What can hang from each mark:
tevur: boru pidip retutu
boru: gutos siraf tevur vosa
gutos: siraf
todu: retutu
siraf: boru pidip vosa
vosa: boru siraf
natenis: vosa
pidip: boru siraf tevur
retutu: nivi tevur todu
nivi: retutu

Every row comes from one small tree of marks. Brackets hold a mark, then the marks that hang from it, in alphabetical order. Every link used is in the known rows. Which tree was each row made from?
In the rows, 128 means zero.
Known rows:
(gutos (siraf boru (pidip tevur) vosa)): [ 85 131 140 152 170 123 151 103 106 134  92 169 113 179 170 108 159 101
 137 144  85 211 190 139 124 108  97 114 106 130  78 153 104]
(natenis vosa): [119 136 138 121 131 134 158 113 126 113 137 141 133 132 109 129 116 135
 130 110 129 137 118 159 117 141 111 143 125 142 132 132 124]
(siraf boru): [124 129 124 147 135 139 150 143 139 130 117 148 128 150 138 133 145 121
 132 126 111 143 134 128 113 121 115 115 117 118 111 125 120]
(vosa boru): [133 126  94 121 120 121 141 132 122 120 107 116 124 112 138 134 112 133
 131 131 134 137 149 134 118 124 134 118 141 128 110 130 132]
(tevur retutu): [154 109 130 140 116 150 102 144 129 133 129 118 152 117 138 112 128 135
 129 153 134 141 144 123 132 118 119 122 110 132 127 134 126]
(tevur boru (retutu nivi)): [146 134  99 148 113 144 128 135  97 137 114 112 181 127 121 120 122 157
 135 175 132 153 153 111 118 115 120 130 122 106 124 130 110]
(pidip boru): [129 133 149 131 118 128 115 121 125 131 117 120 109 139 116 124 135 126
 126 127 133 166 129 119 128 121 133 112 176 116 119 140 114]
(pidip (boru gutos siraf vosa) tevur): [150  78 161 149 101 126 148 178 149 135  91  36 127 127 122 118 162 108
 113 143 154 191 126  91 108 116 153  89 198 117 115 125  89]
(pidip (siraf (boru gutos vosa)) (tevur retutu)): [158  59 163 166 131 146 119 227 136 146 111  68 151 123 157 125 149 117
 132 137 121 194 173 108 100 113 120  88 117 137  98 106 106]
(todu (retutu (tevur (boru (gutos siraf) vosa)))): [ 81 130 108 130 174  87 165 165 110 135 106  85 165 109 110 144 139 148
 136 158 132 136 123 114  81 139 140 131 162 136  99 118  87]
(todu (retutu nivi (tevur boru))): [ 81 153  95 117 164 113 154 122 105 148 107 136 160 131  95 137 117 133
 134 146 148 128 155 114  95 141 128 148 179  94 125 105  92]
(tevur (boru (gutos siraf) vosa)): [122 133 105 147 131  94 162 160 107 121 111  68 166 115 129 145 138 168
 135 160 114 143 102 122  99 124 143 116 124 143 105 139 109]
(natenis (vosa (siraf (boru tevur) pidip))): [ 89 114 115 140 163 127 186 100 158 122 103 170 121 158 132 113 145  85
 140 146 101 213 177 183 103 123  77 157 107 152 101 139 108]
(siraf (vosa (boru tevur))): [121 116 118 153 159 106 145 109 116 129  89 139 121 134 149 147  99 127
 131 133 129 176 182 150 119 124 109 115 140 127 111 113 119]
(todu (retutu nivi (tevur pidip))): [108 130  99 121 131 132 141 121 114 131  98 136 144 136 109 118 106 117
 139 136 153 151 148 120  99 141 137 166 166  89 108 100 107]
(pidip (tevur boru)): [115 131 140 139 155 149 139 119 126 119 135 107 166 125 111 126 114 135
 132 145 141 139 159 111 114 128 124 112 165 110 121 129 107]
(siraf boru vosa): [122 125 136 167 153 125 141 127 122 138 110 168 120 173 150 146 146 124
 123 112 102 173 150 128 117 116 100 118 121 118 116 118 127]
(retutu (tevur (boru gutos)) todu): [ 88 138 108 133 145 116 134 162  95 146 109  98 174 118  93 159 154 161
 132 125 135 121 130 127 121 116 134  94 156 115 108 115  97]
(boru gutos (vosa siraf)): [138  93 112 139 107 102 135 166 129 136 112  73 129 107 127 150 161 113
 118 137 122 176 133 122 106 115 141 146 141 148 122 113 127]
(siraf (boru gutos (tevur pidip) vosa)): [149  78 137 185 114 129 181 172 159 113  85 103 147 144 155 147 119 135
 139 138 127 182 108 146  82 117 124 115 120 121  85 107 100]
(gutos (siraf (pidip boru) vosa)): [105 146 129 138 140  95 125  87  89 136  93 150  88 164 152 111 156 122
 129 146  96 211 161 135 140 111 115 120 142 139  92 171 120]
(boru gutos (siraf pidip vosa) (tevur (retutu todu))): [139  77 119 173 143 110 103 162 100 172  67 106 163 143 172 115 174 117
 110 171 113 184 156 154 144  97 120  71 100 152 117 136  94]
(todu retutu): [118 125 128 120 155 111 116 141 123 142 123 134 133 124 130 126 125 115
 118 133 128 109 128 135 110 140 135 125 146 128 134 124 114]
(vosa boru (siraf pidip)): [126 110  56 108 122 110 132 110 129 125  95 128 101 111 147 120 146 103
 131 155 118 185 187 143 122 107 131 148 141 148  94 142 138]
(boru (gutos (siraf pidip))): [ 93 133 106 125 117  99 137 142  98 141 107 125 116 125 158 107 158 136
 141 155  96 131 130 159 135 108 142 112  92 159 111 170 113]
(boru gutos siraf (tevur retutu) vosa): [175  57 135 169 119 127 144 193 159 143  92  53 171 109 154 114 139 117
 126 176 152 167 124 118 111 119 132 110 112 148 130 114  94]
(retutu tevur todu): [100 139 131 112 152 118 126 136 115 140 110 128 141 135 102 135 151 125
 132 115 138 149 138 126 138 128 120 120 146 117  99 110 109]
(natenis (vosa siraf)): [116 128 122 120 137 131 146 113 130 115 140 126 134 124  96 122 131 111
 130 122 123 168 148 152 117 137 108 160 136 150 130 130 126]
(gutos (siraf pidip (vosa (boru (tevur (retutu nivi)))))): [117 131  82 148 137 100 149  96  68 146  51 144 130 143 178 103 115 124
 149 192 109 228 209 168 130  99 104 129  82 134  84 149  97]
(nivi (retutu todu)): [135 130 122 120 132 103  98 150  93 148 125 131 160 160 117 123 132 113
 119 151 111 165 102 147 126 121 124 110 106 126  96 127 106]
(gutos (siraf (pidip boru (tevur (retutu todu))) vosa)): [114 129 162 147 153 125  80 106  60 147  77 118 126 162 147  89 170 113
 124 164 105 252 186 137 148  92 112  80 137 133  62 173  79]
(retutu nivi (tevur boru) todu): [ 91 162  94 119 149 116 152 122  82 146  96 117 167 146  87 145 143 150
 134 136 139 155 143 113 120 127 123 125 155  89 102 106  98]

Which tree is each row?
[117 108  79 137 104  97 130 136  92 143  78 146  94 133 170 153 149 140
 125 125 101 159 160 167 123  93 133 105 136 147 112 136 137] -> (siraf pidip (vosa (boru gutos)))
[137 114 146 163 170 111 157 164 113 133  78  95 177 153 157 112 147 123
 135 176 108 221 134 139 107 119 101  94  67 140  57 137  71] -> (gutos (siraf (boru (tevur (retutu todu)) vosa)))
[106 135  80 129 144 135 147 116 110 125 104 131 172 130  96 127 100 141
 139 149 157 143 147 111  88 144 133 152 182  85 103  99 104] -> (todu (retutu nivi (tevur boru pidip)))
[130  81 111 172 131 127 108 194 118 148 118 144 154 168 130 130 121 118
 144 126 105 210 166 119 110 114 104 113 134 121  86  86 127] -> (nivi (retutu (tevur (pidip (siraf (boru gutos) vosa)))))
[136 100 107 140 156 132 104 182 126 135 121 135 172 168 115 105 123 110
 142 135 116 217 142 114 113 130 106 111 124 114  49  94 116] -> (nivi (retutu (tevur (pidip (siraf boru))) todu))
[167  92  91 135 164 112 109 166 130 121 121  87 193 149  99 131 101 135
 130 152 140 223 121  96  97 142 115 140 151 125  51  83 127] -> (nivi (retutu (tevur (boru vosa) (pidip siraf)) todu))
[141 103 134 202 159 153 139 120 118 113  95 140 174 151 164  93 110 131
 154 174 107 216 179 135 115 117  95 113  80 126  76 140 100] -> (gutos (siraf (boru (tevur pidip retutu)) vosa))
[182  77  78 171 101 136 159 167 154 108 103  46 175 110 132 136 131 161
 118 162 148 148  86  91  88 126 157 116 155 129 112 117 126] -> (tevur (boru gutos siraf vosa) pidip)
[ 81 127 130 156 151  85 141 114  89 149  87 140 116 145 167 124 144 128
 141 157  90 172 159 177 133 108 118 113  92 154 111 152 102] -> (boru (gutos (siraf pidip vosa)) tevur)
[117 112  87 157 153 102 120 176  95 168 109 102 203 158 100 139 155 129
 117 159 124 172 128 108 119 110 121  85 156 121 109 105  90] -> (nivi (retutu (tevur (boru gutos (siraf vosa))) todu))
[131 105 112 123 158 129 100 152 115 122 114  98 146 125 110 115 124 132
 136 110 140 168 154 108 136 143 130 118 142 123  80  92 135] -> (retutu (tevur (pidip siraf)) todu)
[120 113  84 143 117 113 169 158 112 129  85  89 165 123 106 153 116 154
 131 147 153 156 120 112  67 132 149 156 183  96 101  89  97] -> (todu (retutu nivi (tevur (boru gutos vosa) pidip)))
[166  92  98 173  87 169 108 161 122 113 129  90 199  95 130 121 112 176
 139 169 137 127 122 119 109 107 142 107 127 121 117 135 120] -> (tevur (boru gutos) pidip retutu)
[104 142 109 137 156  98 127  90  92 135 100 157 106 156 165 116 151 123
 128 145  89 179 157 149 142 114 112 134  99 154 100 155 133] -> (gutos (siraf pidip vosa))
[127 105 114 163 132 143 142 141 124 152  89 122 159 144 130 103 139  88
 146 179 119 223 202 138 110 108  99 132 104 110 110 121  89] -> (vosa (siraf (boru (tevur (retutu nivi)))))
[107 137  82 126 110 102 151 163  78 127 101  86 136  98 143 125 128 152
 149 150 113 127 137 151 121 113 157  93 115 142 103 156 106] -> (vosa (boru (gutos siraf)))
[143  72 123 135 113 121 158 163 154 139  85  75 128 129 159 120 171  96
 114 153 137 172 129 115 115 109 141 112 144 141 114 128 108] -> (boru gutos (siraf (pidip tevur)) vosa)
[163 102 128 143 115 138  89 141 130 113 124  90 113 125 120 101 109 133
 134 125 137 187 149 108 126 138 140 110 179 124  96 124 143] -> (tevur (pidip boru siraf))
[142 105 127 123 134 121  72 160 112 137 116 103 151 152  91  96 113 112
 135 138 139 229 142 106 129 131 125 107 178 112  53 107 115] -> (nivi (retutu (tevur (pidip boru siraf)) todu))
[139 102 169 165 118 109 135 164 115 136  90  61 148 115 140 106 133 137
 142 181 131 208 136 136 111 110 128  97 123 143  91 153  70] -> (pidip (boru (gutos siraf) (tevur retutu) vosa))
[160  82 114 143 152 117 124 186 141 129 107 112 164 174 124 122 126 108
 131 133 123 246 123 105  92 131 104 131 127 123  34  78 120] -> (nivi (retutu (tevur (pidip (siraf (boru vosa)))) todu))
[147  86 137 158 156 117 143 146 141 142  65 137 143 165 177 127 166 112
 122 166 109 227 138 157 107 105  92 110  81 142  61 128  91] -> (siraf (boru (tevur (retutu todu)) vosa) pidip)
[ 64 143  91 146 162 102 151 115  91 144  97 147 142 134 133 137 159 154
 143 151 103 159 168 132 128 107 112 127 131 141 102 144 114] -> (retutu (tevur (boru (gutos (siraf pidip vosa)))))
[146 113 137 156 134 119 121 121 131 142 102 109 113 154 129 115 153 112
 110 135 135 189 150  98 134 125 127 101 185 118 129 128 120] -> (pidip (boru (siraf vosa)))
[ 82 144 116 106 149 111 143 131 107 155 101 143 129 137 106 123 129 108
 132 130 145 138 156 127 107 138 127 152 160  99 128 103  98] -> (todu (retutu nivi tevur))
[135 117 106 126 126 133 111 135 116 127 119 133 174 157 101 109 113 115
 136 146 138 186 114 124 122 122 120 133 134 108  67 108 107] -> (nivi (retutu (tevur pidip) todu))
